Each row comes from the steps of one walk. Every step used is in the known rows, and no mark comes twice. Write the walk behind each row, first mark first.
In the rows, 128 means zero.
Known rows
N X S C M: [159 173 142 163  84 136 177 107  99 126 165 106 117 115 135 128 138  87
 109 157 140 156 108 110 112 185 150 156 110 178 115  83 100 178 104 103
  85 122  92 110 143 145  97 163 119 135 118 123 182 120 122 132 140 140
 145 101 161 125 161 132 125 139 151 116  85 171  61 202 139  78  99  93
 101 119 113 113 129 101  94 153]
M P: [144  73 103 107 153 144 165 130  87 140 138 131 163 160 126 107 140 172
 109  95 128 143 115 151 175  95 100 149 142 104 198 172 145 129 135 175
 128 182 165  95 112 142 169 140 193 125 131 161  92 124  82 124 167 133
 121 174 106 174 143 120 144 176  99  90 154 148 180  85 104 189 179 151
 119 129 171 180 130 115 173 150]
P S C: [156 141 144 143 132  89 134 181 136 176 141 140 190 137  96 104 133 115
  96 150 178 137 146 100  90  96 140 101 134 147 133 114 144 135 128 142
 102 165 114 129  96 113 154 171 115 107 160 108 127 130 160 167  76 140
  70 160 124 106  90  90 106  87 131 132  92 150 101 147 143 110 119 107
 143 110 148 142 105 202 132 112]
P S C M: [178 162 166 173  93 131 143 134 131 125 150 112 136 110 125 146 147  85
 100 183 133 156 129  82  80 155 137 146 133 205 104  58 103 168  94 105
 105 126  96 146 131 160 131 166  92 139 117 102 155 120 121 159 135 133
 119 138 155 128 152 114 118 137 151 138  78 161  67 178 171  81 105  90
 115  92 130 111 111 134 117 151]
X N P S: [122  71 131 162 148 104 120  92 172 162  64 195  96 106 151 113 134 177
 123 154 144 119 113 111  77 120 152 137 106 125  99 148 170  65 138 125
 217 133 160 109 119 111 185 176 120 130 160  68 133 156 186 152 140 102
  71 171 110 115 101  88 115 133  86 129 112 100 129 102 127 176 147  88
 179 111 131 110  99 145 168  82]
S X N C: [112 121  62  71 130 118  85 148 105 134 148 148 129 161 136 162 112 106
 146  97 134 116 139 160 120  84 143  93 111  86 153 145  96 130 190 105
 114 120 147 111 110 110  88  57 156 103  79 114 102  82 158  94 106  69
 148  89 101 107 140 153 117  76 161 167 132 100 187  85 113 114 129 174
 123 164  83 118 130 171  85  95]
N C: [149 133  80 106 160 133 125 173 134 162 168 133 157 153 143 147 155  92
  92 107 124 133 104 125 129 113 132  94 139  74 167 150  76 166 193 137
 103 128 165 121  91 151 157  77 161 140  93 123 111  98 131 138 152  55
  79 144 126 122 132 103 154 102 149 132 159 145 180  94 171 102 175 143
 105 117  97 141 127 149 128 108]
X N: [ 63  50  87  98 106  95 106 120  90 113 112 126  97 106 182 134  96 139
 192 132 151 106 146 144 101 116 130 124 120 102 153 147 132 105 161 132
 170 164  97  84 116 154  89 107 154  91  58 113  82 142 158 130  86  76
 138 121  96 128 146 166  83 109 131 129 165 133 135  87  90 148 115 143
 173 107 123 109  77 162 162 109]
N C S X M P: [145 126 138  97 137 171 123 130 126 116 132 146 128 155  76 115 131 131
 125  76  92 146 113 168 171 138 108 115 107 113 141 153 137 150 102 142
  84 131 151 124 133  75 129 112 185 135 152 183 127 129  91  82 148 143
 178 111 116 158 158 105 139 169 136  85 163 102 171  82 123 152 138 151
  95 166 136 143 177  79 100 139]
N C S: [184 161 154 156 197 173 139 144 173 165 144 175 128 118 184 106 165  97
 119 116  76 103  78  85 148 154 170  66 129  94 121 124  81 158 155 136
 124  93 119 145  51 152 196 116 110 165 144  87 143 122 128 169 135 121
  98 162 176 113 100  93 158  99 146 123 193 112 126 102 167  73 157 101
  79 106  78 108 153 121 135 155]
N P S C: [180 125 123 142 127  97 152 157 148 185 123 171 171 142  92 103 144 121
  89 151 160 150 140 107  80  99 156 109 114 163 122 131 156 120 145 131
 111 177 145 100  93 100 162 189 134 116 180  93 148 110 163 163 109 132
  79 159 114 108 112  67 106 101 129 119  71 141 115 129 140 120 105  97
 149 137 151 155 115 204 119  85]
C S X M: [ 94 154 169 131 123 131  89 132 180  79 117  88  84 125 114 110 101  91
 158 140  86 101 130 126 139 228 133  66 153 149  81 130 142 143 104 115
  89  86  69 173 156 100 100  67 119 110 138 197 153 154 139 123  77 131
 166  76 174 149 113 129 115 163 103  89 183 108 133 117 147 123  78 107
 129 109 108  89 169 103 117 150]
C M: [148 129 135 170 105 144 157 110 125  98 148  70 104 105 175 146 151  89
 120 175 103 139 110  86 116 187 118 154 167 179 127  88  82 171 118 115
 127 108 103 147 149 206 132 119 104 138  78 137 136 127  97 160 165 101
 123 148 176 166 163 143 142 180 120 122 138 167 105 153 161 113 122 103
 115  74 123 116 116 100 153 179]
P S X: [ 96 143 142 134 183  96  91 139 154 116 120  86 144 175 127 104 101 168
 107 145 141  88 154 103 154 124 120  98 166 153 118 139 149  77 135 132
 156  98  99 185 170  96 141  77  65  92 178 154 128 120 167 154  89 185
 108 122 173 156  28 167 124 115  48 163 109 104 169 141 102 169 118 133
 149 122 136 122 155 165 162 171]
P S C M X N: [ 59 126 122 111  64 105 112 107 107  87  85 122  94  80 128 156  95 130
 200 133 139 124 175 160 105  95 118 165 117 126 102 113 163  93 114 106
 154 132 122 112 153 133  47 154  99 132 102 100 106 141 126  94  97 132
 174  90  86  85 152 170 109  92 168 163 114 125  71 154 103 123  81 152
 169 157 137 110  81 131 101  85]
C M X: [ 84 171 132 131  89 124 150 123 151  70 105  44 108  98 135 158 128 126
 148 138  87 128 156 127 172 132  87 175 202 133 115 120 139 129 120 123
 136  94 137 165 193 187  92 119  76 171 130 162 127 138  64 124 160 162
 152 117 145 122 131 175 181 141 121 146 145 155  93 183 138 136  97 143
 134 130 147 150 112  83 136 137]
M P S X N C: [121 117  87  75 153 132  83 136 105 149 132 178 134 160 118 158 119 134
 134  90 144 124 129 161 123  62 132 109  87  83 149 145 109 112 164 116
 130 123 164 110 105  82 111  86 161 116 107  98 111  96 158  81 122  89
 137 108  91 101 137 136 113  79 164 165 118  84 185  82 117 119 145 175
 120 179  96 123 135 150  80  97]
X M P S C: [159 144 154 134 120 113 141 174 126 166 135 162 181 133  50 110 129 125
  95 124 174 149 142 132  88 100 123 108 101 143 128 121 159 139  99 146
  81 174 138 117 103  80 143 188 147 120 170 120 129 137 136 132  97 146
 100 147  97 109 126  69 102 107 143 104  89 136 100 133 148 123 124 116
 129 133 161 149 125 162 111  99]
X S C: [137 140 131 143 125 111 168 149 111 173 190 137 171 139 107  67 114 115
  93 117 181 130 142 126 137 145 161 113 109 123 122 138 114 152 128 151
  87 154  91  99  70 119 124 157 149  92 136 141 155 149 159 144  60 156
  91 115 112 104 118  97  88  97 148  85  91 146 104 157  96  94 118 109
 139 116 122 147 123 186 126  94]
M X N: [ 29  87  91  83  81  91 107 113 106  88  88 106 101  93 157 147  84 148
 212 112 140 105 170 168 134  93 109 150 141  87 133 157 167  82 147 128
 169 146 124  99 148 147  58 120 129 119  93 134  80 146 131 102  94 118
 170  99  80 102 139 182 113  95 141 144 161 125 115 115  80 154  94 170
 183 152 141 126  81 146 139  87]

Write each row's walk
[ 80 132 132 153 164 107 170  74 102 160 146 124 116 131 174  78 108 173
 121 107 168  95  94 127 169 199 173 147 118  48 145 182 128 103 127 151
 168 116 121  99 122 112 133 136 133 131 157 153 164 175 180 141 131 142
  90 100 150 138  73 144 142 126  72  92 159 156 111 178  96 137 172  95
 133 116 113 112 142  71 165 128]	N X S
[127 152 145 130 185 133 107 124 149 106 137  93 128 166 168  84 114 135
 130 134  91  89 139  90 194 154 145  73 178 158 114 133 118 110 148 141
 136  85  72 171 134 132 138  67  73  95 174 157 148  96 137 165  87 200
 158 111 202 162  46 175 131 120  70 141 147 106 163 132  88 140  83 138
 115 134 119 119 185 160 143 204]	C S X
[124 101 184 151 169 131 115 127 164 149  89 159 132 119  88 116 133 174
 109 115 145 117 101 119 110 138 117 140 108 107 117 145 164 100  71 148
 162 130 157 153 130  82 192 165 134 153 168 131 119 193 136 131 144 131
  73 170 111 137 103  73 129 161  91 101 146 111 120 113 158 170 196 102
 143  95 155 123 124  86 173 117]	X M P S
[106 196 148 137  85 114 148 137 152  95 109  73 139  93  96 153 126 120
 142 142 107 144 170 129 145 111  97 169 174 144 100 103 154 129 102 118
 115 108 144 164 177 156  92 156  68 167 161 137 135 138  83 122 139 179
 144 116 128  98 125 145 171 112 149 154 103 151  69 200 145 116  87 137
 131 145 155 149 113 104 111 118]	P S C M X
[115 106 128  90 116 144 126 131 111 101 127 114 132 159  73 116 115 146
 130  92 118 143 124 173 165 141  92 132 130 118 152 162 160 133 103 146
  94 155 145 121 155  91 119 111 185 115 138 209 109 140  85  86 140 140
 172 116 109 174 155 123 129 192 105  80 155 127 178  87 111 181 137 155
 118 152 163 159 165  89 122 134]	S X M P
[121  81 125 108 118 148 147 135 112 112 127 125 134 135  86 123 132 143
 132  95 120 149 109 165 149 141  97 142 118 104 160 164 157 148  96 159
 101 169 155 105 131 108 137 138 201 139 122 186 106 158  80  95 155 107
 143 140  97 169 176  96 130 199 116  60 175 142 159  77 132 172 158 134
 119 122 160 155 139  78 141 122]	X M P
[155 114 179 173 169 144 134 111 145 148 106 154 143 119 118 123 146 182
  91 133 142 127 100 103 120 120 114 166 113 133 126 113 143 104  67 144
 180 125 150 153 134 119 202 181 113 160 166 106 126 164 117 141 174 160
  75 196 133 141 103  96 145 165  92 127 113 126 114 140 151 159 196 103
 122  92 160 126 123  82 173 151]	C M P S
[114 127 140 121 183 113  96 130 137 122 115 108 157 183 101  99 109 195
 101 117 140 102 148 128 175 101 110 116 146 142 136 142 157  73 125 147
 152 112 130 172 166  83 149  90  86 100 189 157 126 115 148 133 109 202
 128 137 154 162  44 158 132 131  53 152 103 100 182 134  83 185 136 149
 137 148 161 139 162 150 153 169]	M P S X
[ 78  97 110  97 126 118  81 100 102  96 114 133  89 129 173 111  89 144
 199 135 123  85 150 135 137 127 148  94 117 132 115 136 140  86 149 123
 160 122  65 116 122 125  77  92 110  76 113 121 111 117 161 127  59 146
 190  85 134 132 107 195  84  95 119 151 148  88 141  98  60 140  77 151
 157 146 107  94 135 169 131 156]	C S X N
[175 152 133 159  77 133 161 136 106 115 166  88 137 118 132 144 149  62
 110 172 121 165 130  96 101 160 128 140 143 207 123  70  99 199 120 114
  77 136  90 123 135 182 106 145 117 125  88 123 149 100  98 154 135 118
 143 123 156 138 178 132 118 148 153 130  96 176  86 166 154  84  87 103
 116 100 129 130 120 142 111 160]	S C M
[132 112 146 108 132 153 129 125 123 102 121 130 124 148  85 105 123 151
 139  94  97 133 122 166 180 149 107 119 123 126 143 153 159 141  89 153
  93 138 130 125 139  89 125 117 174 120 159 196 130 141  85  95 140 157
 176 114 119 171 146 118 131 189 110  75 162 117 164  89 114 169 131 144
 112 150 151 145 171  81 123 149]	C S X M P
[116 124  85  85 149 122  73 142 121 145 136 167 132 155 137 159 118 120
 136 105 142 113 137 149 105  81 140  96  97  82 135 139 105 112 173 104
 131 115 150 124 108  94 106  69 143 114  97  94 109  93 177 100 108  78
 123 104 105 100 118 148 117  64 153 173 124  84 175  96 124 108 141 161
 125 160  86 107 131 165  89  97]	P S X N C
[165 165 154 175  90 143 170 113 110 132 181 110 127 108 129 113 138  80
  94 161 133 147 118 104 115 185 147 153 119 187  96  77  90 184 100 114
  91 117  80 123 119 164 110 159 119 121 104 125 175 135 115 139 120 140
 132 113 156 125 170 118 111 142 163 106  78 157  73 191 134  73 106  98
 113  99 113 125 124 129 110 145]	X S C M
[ 95 128  71  69 115 121 100 149 119 130 129 150 125 130 131 172 120 108
 159  88 124 123 134 167 123  70 124 119 118  53 144 150 116 125 182 115
 127 123 173 101 113 128  91  92 157 139  86 110  95 108 138  87 129  71
 134  98  79  74 156 139 139  73 184 159 152 112 158  93 136 107 140 175
 125 168  95 128 110 142  87  66]	M X N C
[177 154 120 149 117 161 146 127 131 120 164 104 114 116 158 171 167  71
 102 149  93 150  96  97 108 161 129 137 133 151 125  86  56 191 133  93
 101  95 132 146 133 184 140 101 125 161  66 115 147  98  95 129 186  71
 125 128 161 135 173 121 154 150 164 144 130 147 126 139 184  80 142 116
  87 100  89 116 128  96 106 152]	N C M
[105 188 131 121  70 121 159 136 140  84 122  52 137 100 105 154 129 106
 146 139 104 150 173 133 158 117  96 163 186 150 113 110 144 142 115 122
  96 113 135 152 179 172  63 146  91 163 138 154 133 116  66 119 142 171
 166 102 128 109 141 159 171 123 152 146 115 165  77 192 133 114  71 144
 130 159 154 167 117 112 106 125]	S C M X
[124 102  71  87 130 129 104 152 108 151 148 170 128 134 150 164 125  99
 147  99 139 124 117 155  95  89 137  97 100  69 155 144  87 142 188 117
 123 138 155  93  83 135 117  83 174 124  65  94 100 103 153 108 124  35
 119 117  93  98 160 128 126  81 180 146 154 118 172  72 143 101 146 158
 122 134  86 119 106 158 104  81]	X N C
[175 138 142 162  74 131 148 105 119 134 127 142 106 100 127 151 146  88
 123 187 127 163 126 104  60 143 142 159 101 207  90  68 117 153 109  91
 117 133 110 113 133 142 118 180 116 129 113  85 161 110 130 135 145 120
 140 128 138 113 180 110 104 139 165 139  60 139  73 161 149  94  84  91
 128 123 122 112 110 141  96 121]	X N P S C M
[146  91 134 176 175 102 141 106 193 167  76 172 108 122 148 107 146 172
  96 156 136 119 106  90  94 136 147 136 128 134 104 153 155  77 138 136
 202 126 168 133 120 120 221 172 106 143 185  91 141 151 175 173 159 114
  45 184 130 133  70  73 134 147  66 118 114 118 138 113 145 180 164  73
 166 100 139 125 112 140 187 102]	N P S
[142 151 147 122 176 133  95 124 136 118 127 118 149 182  94 122 122 165
  91 118 128 112 132 128 162 103 116 129 136 154 130 126 129  96 114 125
 138  98 139 178 162  85 144  89  95 121 176 139 134  99 134 115 133 187
 140 123 159 152  70 150 143 127  84 163  86  90 169 145 105 151 138 159
 116 159 136 137 175 131 116 168]	N C M P S X
[ 47 107 108 100  60 108 114  98 103  73  89  99  77  80 154 161  95 139
 207 129 122 120 167 161 124 110 110 170 135 117 116 128 151  99 126 112
 164 125 115 107 165 163  40 129 111 129  75 121  97 142 113  96 112 118
 189  89  93 104 163 194 122 112 155 151 145 130  95 135  95 135  83 157
 169 146 127 112  82 120 119 102]	C M X N
[162 141 139 138 177 170 114 131 157 161 133 193 109 103 191 118 145  99
 149 118  90 101  90 101 130 142 172  72 105  88 117 129  90 146 156 132
 140 100 110 128  50 144 165 125 121 152 123  77 136 124 142 156 115 109
 124 143 147 101 127 108 132  84 177 130 189  97 125  97 146  71 140 114
  94 117  69  87 142 130 121 137]	X N C S
[154 112 166 158 158 151 117 114 135 153 104 179 130 113 108 140 145 170
 108 119 142 134 100 120  99  96 117 163  83 119 128 113 135 103  86 128
 175 126 164 142 121 102 181 174 119 164 144  82 126 152 135 116 172 127
  93 174 104 120 126  97 131 138 128 143 105 106 113 121 150 135 196 114
 121 116 125 113 121  92 139 125]	X N C M P S
[170  98 125 127 123 167 173 108  80 113 146 116 136 137 125 131 154 146
 104 121 111 159 101 137 156 128  99 178 126 145 172 129 121 157 104 148
 124 157 153 105 133 158 153 148 169 145 116 153 123 118  53 116 203 138
 152 161 126 180 181 128 150 198 119  98 134 156 149 117 122 157 158 144
  98 132 161 160 139  73 142 173]	C M P
